Each row was made from one walk, in order. Every step used is in the known rows, and no mark comes twice. Write each row's walk.
Known rows
riled, rolib, mobekip: [-13.8  -3.7 -13.0   2.1  14.9  27.6   4.2  -7.8  -8.9 -16.8  18.8   8.6
  12.3   1.5  -0.3  -7.6 -12.0  -5.8  12.7 -17.8  10.2  -7.6 -15.8   0.4
  -6.2 -10.8  22.9   2.3   2.1  -1.3]
riled, zogiv, mobekip, mese, bogoz: [-20.3   0.5  -9.5  -1.8   4.4  -1.1   7.2 -27.3 -24.5  10.5   0.8   7.7
  20.2 -26.8   3.9 -11.6  42.2  -7.8  -1.8  -3.5   4.3  -3.1  29.5 -37.9
 -29.5 -12.0   5.9  -7.0  21.1  -3.9]
rolib, riled, zogiv, mobekip, ziva, bogoz: [-30.8  16.2  -8.7   6.7  24.0  -0.5  -5.4 -26.6  14.1  27.4  10.8   7.8
   2.5 -20.6   3.7  -5.2 -24.4  17.6  -2.7 -13.5 -35.7  12.8  17.3 -21.7
 -13.8 -29.9  -1.9   1.5  28.3 -25.1]
rolib, riled, zogiv: [-26.3   6.0 -22.7   0.0   4.5  -8.3   2.6 -13.3  -5.1  -4.9  -0.9  18.5
   5.1  -7.6  14.9  -3.8  -2.2  -4.4   7.1  -1.9  -1.2   2.8 -19.5   3.2
 -20.6 -16.3  -0.2  -9.2  23.5 -12.4]
riled, zogiv, mobekip: [-20.9  -0.6  -1.8   7.8  12.5   4.5  11.4   5.0   2.3  11.6  17.0   0.2
  15.9  -9.1  -1.8   0.7   5.1  -1.1   3.0 -19.7   0.2  -2.9 -10.7 -14.8
   2.7 -13.2  -1.4  -0.1  14.4   5.1]
mese, mobekip: [ 12.1  -3.3   3.8   1.3   6.4  17.4 -10.3  24.1  -2.2   9.9   3.6   3.5
   2.6  11.9   7.9   1.3 -12.7  -8.0  -7.9   2.8   7.6 -12.6   7.4   6.8
 -15.2  11.3  -7.0 -15.4   3.0   0.6]
lagadi, mobekip, mese, bogoz, nikapu: [ -9.5   2.9 -22.7  -5.3  -2.5  -5.9 -23.1  -6.1 -28.6  -2.3  -5.4   1.5
  -3.9   2.8   1.2  -1.2  21.1  -9.5  -7.7  22.5  27.6  19.6  28.1 -26.9
 -34.6  26.6  11.3 -20.6  19.5 -11.2]
ziva, mobekip, mese, bogoz: [ -8.2   2.6 -10.9 -15.7   2.0   3.0   5.6 -17.6 -42.2  16.9 -11.0   6.5
   8.9 -22.8  11.6 -26.6  36.9   6.5  -7.4  25.5 -14.0   2.4  44.0 -19.4
 -37.5  11.1  -1.8   5.5   4.4  -2.3]
zogiv, mobekip, lagadi: [-20.1  14.3  -9.3  26.4  16.3   7.1   0.4  14.1   7.8  16.7   5.7  -3.2
 -11.8  -8.1  -8.2  -2.8  -5.6  14.2  -8.9   0.8 -11.5 -29.9   3.5 -36.7
   0.7   1.3  -3.1 -12.9 -16.2  -3.5]
mobekip, rolib: [  7.4  -4.0  12.8 -13.4   2.3 -19.0 -12.5  -6.5 -11.3  -5.0  13.3  -6.1
   4.9   4.2   9.1 -24.7 -10.8   6.8  -0.7  10.2   2.3  10.2  -0.3 -13.8
  -0.6  -5.6   7.7   2.0  11.7  11.6]
bogoz, mese, mobekip, rolib, riled, zogiv: [-14.2  -2.1 -18.8  -8.8   9.5 -20.5 -29.0   6.5 -18.3  -6.3  27.3  -4.8
  -1.3  22.6  29.9 -20.4 -20.6   4.7  -0.9  21.2  18.2  17.4 -23.1  -6.5
 -32.1   6.8  26.2 -21.7  37.1  -5.8]
nikapu, bogoz, mese, mobekip, rolib, riled, zogiv: [-14.7  -3.9 -11.9  -9.2   1.0 -33.3 -34.3  -0.5 -31.7  -9.0  25.1  -2.0
  -3.8  18.3  27.8 -32.8 -18.5   4.6 -14.1  35.2  14.2   8.5 -20.0 -18.9
 -41.3   2.3   7.9 -16.3  26.9 -10.6]
ziva, bogoz, mese, mobekip, rolib, riled: [  4.8   7.1  -0.3   0.5  20.5 -18.2 -44.5   7.9  -4.8   3.3  21.3 -13.5
 -21.4  12.2  21.6 -13.4 -24.9  31.0 -11.3  45.4   0.4  17.8   8.9  -3.9
 -35.9  -5.1  32.4 -16.1  18.5 -19.4]
zogiv, riled: [  2.7   8.7  -3.9  -2.9  -5.5   5.2 -15.3  -0.6  10.9  -1.8  -9.8   3.7
  -4.2   0.7 -14.3  12.6   7.5   4.1  -0.1   6.7   3.9  11.4 -10.8  14.8
 -15.8 -15.3  -9.6  -9.6   6.2 -12.5]
nikapu, bogoz, mese: [-10.3  -1.5  -6.4   2.6 -11.7 -24.0 -15.4  -3.5 -10.7  -9.8   7.4 -15.9
 -17.5  11.6  -1.5  -7.5   8.2  11.1 -12.0  21.2   5.7  10.5  -7.2 -16.2
  -5.7  13.5   9.2   6.8 -12.9 -11.7]
mobekip, mese, bogoz: [  0.0   1.9  -8.7  -9.3  -7.2  -8.0  -3.5 -30.3 -26.7   0.2 -18.2   6.6
   4.6 -16.2   4.2 -10.4  36.9  -8.8  -4.9  16.0   3.7  -1.3  39.7 -23.8
 -29.5   0.6   8.7  -5.9   7.4  -7.2]
lagadi, mobekip, mese: [  2.9   9.7 -10.5   5.8   4.3   4.0 -16.4  22.8 -13.0   3.7  -6.4   9.2
   1.4  10.0   8.5 -15.2  -2.8   7.8 -16.8   2.8  12.1  12.9  20.8  -2.2
 -21.5  20.2  15.5 -12.4   4.4  -9.6]
zogiv, mobekip: [ -7.5   2.2   7.9  18.5  18.8   3.0   4.7   4.9  11.0  11.3  12.0 -10.3
   3.2   1.0 -12.7   1.9   7.5   8.8  -4.8  -9.4  -2.1 -10.4   0.0 -14.9
   8.4  -9.1   2.4   2.5   1.0   3.8]
mese, bogoz, ziva, mobekip, rolib: [ -3.9  -1.8  -1.5 -28.2   7.8  -0.1 -11.0 -33.7 -38.6   5.2  14.3  -9.4
  34.8 -13.4  23.8 -30.6  15.4  14.9  -0.4  37.5 -11.5  22.4   3.8 -47.7
 -22.6   4.3   8.6  -1.6  19.2  30.6]
riled, zogiv: [-13.4  -1.9  -9.9 -12.0  -6.1   1.9   7.5   0.3  -8.7  -0.5   4.7  10.2
  14.0  -8.6   9.5  -1.0   0.0  -8.7  10.3 -10.1   2.0   8.6 -11.3   1.7
  -3.3  -4.2  -3.7  -3.4  14.4   1.6]
riled, rolib: [  6.7  -7.7 -14.5  -4.8  -1.2   9.1  13.2  -5.9  -8.9  -7.5  20.2   6.8
  13.0  -4.7   9.0   5.8  -7.4 -10.7   4.3 -10.8   5.7   2.9  -6.8   3.1
  -9.8  -0.5  21.7   9.3   0.8  15.2]
ziva, bogoz, nikapu: [ -0.5   5.2  -1.0  -6.9   5.4   3.2 -12.9   0.3  -2.1   3.3  10.9  -5.5
 -15.3  -9.2  -6.6  18.7 -10.1   9.3   8.5  12.5   2.7  11.3   2.3  -1.3
 -10.0  -8.3  -1.0   3.5   6.2 -11.3]
lagadi, mobekip, ziva: [ -4.9   4.0  -7.1   2.1   0.6   1.3 -18.8   7.6   8.5  14.3   3.4   1.4
   2.5  15.3   4.2 -10.3 -34.5  -1.6 -14.2  -9.1  -9.8  29.8  17.5  -8.5
   6.3  27.4   1.9  -8.9   9.9 -11.4]
mobekip, mese, bogoz, nikapu: [ -8.4  -0.1 -16.0 -12.8  -5.9  -9.1  -7.4 -30.8 -32.1  -5.6  -6.6  -2.1
  -3.8  -4.8  -7.0   1.3  34.4 -16.5   3.8  16.8  20.4   1.2  23.4 -27.8
 -32.8   8.7   4.0  -7.7  17.8  -5.5]
riled, rolib, mobekip, ziva, bogoz: [-12.2   4.2  -6.2  -7.8  16.0  30.6  -8.6 -24.1   0.8   1.1  19.8   7.8
   8.5 -12.2   1.0  -9.5 -40.3   6.6  10.0 -20.6 -21.5  12.1  17.0  -9.2
  -8.8 -17.2  18.9  11.7   3.8 -18.4]
nikapu, bogoz: [ -2.0  -0.8   4.6  -2.4  -8.2 -13.4  -6.0  -7.3 -14.5  -3.9  -2.5   2.7
  -1.7  -3.0  -2.0 -13.1   2.3   0.9 -12.4  10.2  -4.5  -7.0   4.3 -12.9
  -9.0  -2.6 -18.8   5.5 -10.1  -4.2]

Which walk is each row?
[-26.6   6.9  -5.6  -0.5  10.6  -3.6 -10.5  -8.7  15.5  24.5  28.4 -19.5
  -3.5  -9.3  -2.5   3.7 -17.5  23.4   0.8  -9.9 -20.1  35.3  12.0 -24.4
   4.7  -2.0  20.6   8.7  14.3 -21.4] : riled, zogiv, mobekip, ziva, bogoz, mese
[ -5.7   7.0   0.2 -14.3   3.1   3.4 -18.3 -18.5   4.2  12.3  13.6  -9.7
 -12.0  -2.2  -9.8  11.2 -31.1   4.5   6.2  -1.7 -13.9  22.6  15.6 -12.0
  -3.5   3.0  -6.6   7.5  11.6 -14.6] : mobekip, ziva, bogoz, nikapu
[-21.2   7.6 -18.6  -2.7  10.1  15.0   2.2 -37.8 -30.3   4.8   2.9   5.1
  43.5 -20.0   7.7  -3.6  43.3  -5.4   1.7  -4.3   6.8  -1.1   6.7 -56.8
 -34.3 -10.1  18.2 -15.5  26.6  12.8] : riled, zogiv, mobekip, mese, bogoz, ziva
[-18.7   5.0 -32.7 -11.9   4.1  24.4 -19.9 -42.3 -30.4 -23.9   3.3   9.3
   3.1  -2.5 -22.2   5.8  27.1 -18.6  17.1   6.8  35.2   2.5  -4.4 -14.0
 -58.7 -18.8  16.3 -13.3  26.6 -19.7] : zogiv, riled, rolib, mobekip, mese, bogoz, nikapu
[-24.8   2.6 -11.1 -20.3  16.5 -16.9  -1.0  -9.2 -32.4   8.8  21.0  11.6
  13.2  -8.1  29.3 -44.7 -14.3  16.1   5.2  18.6 -16.9  16.6 -16.0  -7.9
 -27.3 -11.7  -2.6   4.3  33.2   5.0] : ziva, mobekip, rolib, riled, zogiv
[  1.9   8.9   6.5 -10.7   0.6   4.5 -12.3 -17.9  10.2  19.1   1.4   0.3
  -4.4 -14.4   1.9  -3.6 -28.4  12.2  -3.9  -2.2 -30.8  20.7  34.3  -7.4
  -1.2  -6.6  -3.0   8.6   0.9 -17.6] : mobekip, ziva, bogoz
[-25.3  16.4 -33.9   9.6   6.3  36.2 -15.6   1.2  -2.4 -13.6   1.3  19.9
  -6.5  -6.4 -11.0  -1.9 -17.8   3.8   9.1  -1.4   4.6 -16.9 -25.9  -5.3
 -31.8 -16.3   7.5 -20.1  -9.3 -19.0] : zogiv, riled, rolib, mobekip, lagadi
[-21.4   5.5  -6.4  -0.7   8.8  10.8 -11.9 -32.3 -25.0  -9.0 -17.6  10.3
   4.3  -9.0  -6.1 -24.1  32.6  -3.1   2.4   8.9   9.3 -10.8  29.8 -27.6
 -29.7  -9.0   8.7 -11.4   9.8 -25.1] : rolib, mobekip, mese, bogoz
[  0.7   5.6  -2.3  -2.5  -2.6   7.3 -10.6 -18.8 -20.1  -9.9   1.4   0.0
  20.4   1.7   4.6  -4.6   2.5   4.8  -9.1  10.3  -0.8  -6.7 -19.6 -30.6
 -14.0  -0.8  -6.8  -1.9  -5.3  11.3] : nikapu, bogoz, ziva
[-24.7   8.9 -20.1 -22.0  20.5   0.6  -7.4 -18.7 -38.7   0.7  24.3   8.2
  35.3  -3.6  34.9 -36.5 -15.3  19.5   7.5  16.9 -12.9  16.3 -38.8 -24.3
 -29.8  -9.0   8.1  -2.8  36.5  20.8] : bogoz, ziva, mobekip, rolib, riled, zogiv
[ -8.0   3.4  -0.6   9.8  11.5  -3.4  -0.1 -27.2 -16.4  12.8  -5.6  -2.9
   6.8 -16.9  -7.2  -8.0  43.5   0.9 -11.1   5.4   1.3  -9.6  41.2 -38.8
 -24.7  -7.5  10.6  -4.7   7.8  -4.7] : zogiv, mobekip, mese, bogoz
[-11.4  12.4 -32.7  -9.9   8.3  42.3 -21.2 -51.0 -30.7 -25.1  -3.3  16.8
  34.1  -9.4  -4.3   1.9  30.8  -6.4  10.7   3.5  21.8   1.5 -11.1 -26.3
 -60.1 -22.9  31.5 -21.1  21.7  -3.5] : zogiv, riled, rolib, mobekip, mese, bogoz, ziva
[ -0.6  10.6   0.1  -1.6   4.9   5.9 -27.0   9.2  15.2  23.9   1.5   3.2
  -0.6  -4.7   8.5  -6.9 -40.1  18.3 -14.5   3.3 -23.9  39.9  39.8  -7.3
  -1.8  11.3   4.1  -5.3   4.2 -23.4] : lagadi, mobekip, ziva, bogoz
[ -9.9  12.2  -9.3 -11.0  10.9  36.2 -24.1 -26.5  11.9   1.3  10.8  11.5
   3.5 -12.0 -14.2   2.2 -32.4  10.4   8.9 -14.6 -15.7  22.0   7.3   4.4
 -24.8 -32.4   9.2   2.5   9.7 -30.6] : zogiv, riled, rolib, mobekip, ziva, bogoz
[ -3.2  13.3 -13.8 -12.9  14.6  31.0  -0.6  -2.6 -38.5   9.7   4.1   2.4
  25.3  -0.3  13.8 -21.2   6.9  20.1  -4.1   5.0  -9.9  -1.2  -4.4 -18.5
 -28.1  16.2   9.2   7.4   5.5  16.6] : bogoz, ziva, mobekip, mese
[ -4.7   4.4  -1.5  -1.1  13.5 -29.2 -16.3 -20.5 -10.3  -7.9   7.5   1.2
  -4.2   5.6  11.8 -26.4 -13.7  11.1  -3.1  19.2  -2.7   4.8  -7.3 -11.6
 -17.1 -17.2  10.8  -5.3  20.9  -1.0] : mobekip, rolib, riled
[-32.4   8.6 -14.9  19.5  23.4  -3.2   6.8  -7.7   3.3   8.8  11.2   8.8
   7.6  -5.9   2.9  -1.9   5.7   4.7   1.8 -11.8  -4.8  -9.4 -17.7 -12.4
 -12.5 -24.9   2.2  -7.7  23.8  -8.8] : rolib, riled, zogiv, mobekip
[-19.8   3.0 -16.6  -3.8  12.7  17.0 -19.2 -21.3   4.3  -3.8  29.9 -10.7
  -7.7   1.2  -0.9  -4.9 -34.8  15.9   8.7  -9.6 -10.7  28.7   5.0  -9.8
  -4.3  -0.2  45.5  12.1   2.6 -25.5] : riled, rolib, mobekip, ziva, bogoz, mese
[ -0.8  -4.0  -1.5  -2.1  -9.0  -5.5 -29.9   1.5  -7.7   9.5  13.2 -16.3
 -11.5  28.5   1.1 -12.5 -26.9  -3.8 -22.5   8.9  -3.2  10.5  12.2 -19.7
 -13.4  36.3  -2.7  -2.5  -2.1 -15.2] : nikapu, bogoz, mese, mobekip, ziva
[-11.5   7.2 -17.9  14.3  -8.7  -1.3 -29.8  29.8 -18.3   3.7   3.6  -5.5
 -29.1  14.1   9.0 -11.1 -16.9   8.9 -23.7  34.9   3.2 -21.6   1.1 -27.4
 -28.0  35.1  -2.6 -22.2 -22.8 -18.0] : nikapu, bogoz, mese, mobekip, lagadi
[-19.9   2.4 -14.5  -9.6  17.7  28.3 -12.8 -26.7  -5.3  -3.3  31.5  -0.5
  -1.7   0.3 -10.3   2.5 -46.0  -2.4  19.7 -18.7  -5.7  14.9  -0.1 -10.8
  -9.8  -9.6  15.5  10.9  13.5 -17.1] : riled, rolib, mobekip, ziva, bogoz, nikapu
[-34.3  11.5 -18.2  14.9   9.5   9.7   7.3  12.6  -1.2  16.2   8.8   8.1
   1.9 -17.3   1.8  -6.8  -5.4   5.5   0.2  -9.7 -10.7 -22.4  -9.4 -34.9
  -5.0  -4.0  -7.5 -15.0  -1.7  -1.1] : riled, zogiv, mobekip, lagadi
[-46.4  19.6 -33.1  25.9  19.7  -0.7   3.4  -0.2  -0.2  11.2   3.8  16.0
  -5.3 -13.7   6.3  -8.1  -7.5   9.2  -2.5  -1.5 -13.9 -27.6 -15.7 -34.4
 -21.1 -14.1  -2.5 -21.2   8.1 -16.1] : rolib, riled, zogiv, mobekip, lagadi
[-11.9   4.2 -16.6   0.2   9.9  33.8 -10.0  -8.2   2.4 -16.7   9.3  12.6
   7.8   2.1 -15.9   3.9  -5.8  -1.2  12.5 -11.4  14.1   1.8 -27.7  15.1
 -26.2 -26.5  12.9  -6.3   8.1 -12.2] : zogiv, riled, rolib, mobekip
[-17.3   9.8  -2.2   5.5  16.5  20.5 -12.2  -3.0 -18.3  -7.9  -7.0   7.9
  -1.9   7.4  -9.6 -26.7   3.3   6.4   3.5  -7.6   8.8 -18.9   5.8  -6.9
 -18.7  -8.2   9.7  -4.6   5.5 -21.8] : rolib, mobekip, mese
[ 12.6  -8.5   5.4  -7.6   5.9 -12.2 -32.5  21.3 -11.7  -1.7  28.2 -22.4
  -7.9  29.6  14.6 -16.9 -19.3   8.8  -7.2  23.7  20.5  16.1  -5.7  -8.5
 -11.6  23.4  27.4 -11.1  11.9   6.5] : bogoz, mese, mobekip, rolib
[-13.3  -5.4  10.0  -7.0  14.4 -12.2   0.0  -2.3  -8.1   7.6  32.0  -4.8
  20.7  -4.8   6.2 -24.5  -4.0   8.6   4.5  -8.0   3.0   7.3 -11.3 -27.7
   1.7 -19.8   5.2   1.4  25.3  16.4] : riled, zogiv, mobekip, rolib
[ -2.0  -0.5  -3.4   3.6   7.7 -34.3 -40.8   0.3 -22.7  -7.6  19.8 -12.3
 -17.8  28.8  17.7 -32.0 -18.1  13.2 -23.0  43.4  11.5   1.8  -8.1 -19.9
 -36.8   8.5  11.9 -13.1  13.8 -11.5] : nikapu, bogoz, mese, mobekip, rolib, riled
[-26.9   9.8  -3.6   1.5  14.7   8.7 -32.6 -13.2  13.2   3.9   9.6 -16.1
 -19.8   8.3 -10.0 -10.6 -29.2  26.3   3.5   1.5 -15.9  26.8  11.0 -14.0
   4.6   0.1  24.1   2.6   1.9 -42.5] : rolib, mobekip, ziva, bogoz, mese
[  0.5  -3.8  11.1 -20.6  11.7 -10.3  -4.6   5.1 -25.1  13.2  21.8  -6.6
   8.4  -1.7  15.6 -39.8 -12.4  22.2  -1.9  20.9 -15.3  14.3   3.0  -8.6
  -7.2   3.6  -2.2  14.9   8.3  15.9] : ziva, mobekip, rolib
[  5.9   3.6   2.3 -11.8   9.4  20.6 -26.7   6.7  -0.7  21.9  16.9  -6.2
 -11.0  10.1  -1.9  13.0 -44.7  -4.7   0.2   1.3  -7.0  10.7  23.2  -6.2
 -18.7  13.7 -12.2  -8.2  16.5 -14.8] : mese, mobekip, ziva, bogoz, nikapu
[-33.6  15.0 -15.5  15.4  13.4  20.6 -14.9   7.9  -3.8  -3.7  -8.1   9.5
 -18.5   0.1  -4.9 -19.8 -17.5   9.1   4.6   2.4  -3.8 -29.9  -8.8 -23.5
  -5.2  -1.3  -4.5 -19.7 -14.6 -24.1] : rolib, mobekip, lagadi
[-35.8   9.0 -15.2  11.9  20.4  -5.8   3.0 -26.8   8.9  18.3  12.8   5.6
  10.7  -0.6  -1.8 -10.1 -18.6  -2.8  -2.8 -26.1 -21.8   2.5  -3.8 -24.7
  -5.6 -14.5  -4.5  -1.7  31.7 -13.1] : rolib, riled, zogiv, mobekip, ziva
[-11.4   5.0  -3.6  -9.8  23.0 -19.2  -8.0  -8.6 -24.1   8.9  15.3   0.9
   0.9   1.3  19.2 -42.1 -13.6  25.6  -4.9  30.0 -19.4   7.3  -4.4  -7.8
 -21.6  -7.0  -1.2   7.8  20.0   5.3] : ziva, mobekip, rolib, riled
[-13.6  -1.6 -21.6  -5.8   7.6  19.5   0.2 -39.1 -35.0 -17.1   1.6  15.5
  17.9 -16.2   3.6 -17.3  26.0 -14.8   6.5  -4.5  12.1  -9.2  23.1 -24.1
 -40.0 -10.3  28.7  -3.6   8.8  -9.4] : riled, rolib, mobekip, mese, bogoz
[  1.6  -2.7  19.5   6.0  21.0 -14.8  -7.7  -1.8  -0.7   8.2  26.1 -16.9
   6.5   4.2  -4.3 -23.9  -4.1  16.5  -6.4   0.8   0.2  -0.3   1.4 -29.3
   4.8 -14.0   8.9   4.7  11.9  15.3] : zogiv, mobekip, rolib
[  9.6   0.8 -18.4  -7.8  -6.7  15.2  -1.7  -9.4   0.6 -11.6  10.4   9.0
   8.3  -4.9  -5.2  16.7  -2.3  -5.5   5.0  -5.0   9.1  12.2 -15.7  19.5
 -26.9 -15.5  12.8  -1.0   6.2   1.2] : zogiv, riled, rolib
[-10.3  12.1 -10.6 -10.7  26.8  -2.2 -14.9 -18.8 -31.3   1.8  18.7  -3.2
  22.4   7.0  23.4 -33.7 -14.0  28.9  -3.0  26.1 -15.8   9.5 -28.0 -26.1
 -26.5  -4.6  11.6  -1.0  23.4  20.6] : bogoz, ziva, mobekip, rolib, riled
[-40.3   7.2 -32.9   5.6  17.3 -11.6  -1.1 -40.2 -29.8   2.9   5.6   6.7
   4.8 -12.0  -5.0  -0.7  37.2 -12.2   5.6   4.2  14.7  -7.4   4.8 -39.5
 -48.5 -15.6   6.1 -13.3  41.8 -14.0] : rolib, riled, zogiv, mobekip, mese, bogoz, nikapu
[ -2.7  10.4 -21.8  -3.8   0.7  13.1 -23.6 -15.2 -27.6  -4.7 -13.3   9.3
  27.9  -2.5  17.2  -4.4  25.1   1.6 -14.7  18.9  14.6  19.5  21.8 -39.7
 -35.7  19.8  26.0 -27.6  14.9   3.4] : lagadi, mobekip, mese, bogoz, ziva
[-33.9   9.9 -24.6   9.0  15.7 -11.4   3.2 -39.8 -23.1   7.3  -5.0  14.8
  12.9 -23.8   6.2 -14.0  41.7  -3.9  -4.0   4.3  -0.4 -10.5  23.1 -35.7
 -43.3 -23.4   6.8 -14.2  33.4 -16.0] : rolib, riled, zogiv, mobekip, mese, bogoz
[-12.5  -6.3 -10.7 -10.1  -6.4 -10.1  -4.6 -28.2 -14.2  -5.8   0.9  -7.7
  -4.4  -6.1  -6.2  16.2  23.6 -19.1   8.2  19.2  15.4   7.9   7.3 -24.3
 -14.0   5.8  -2.9  -8.5  15.8  -0.9] : mese, bogoz, nikapu
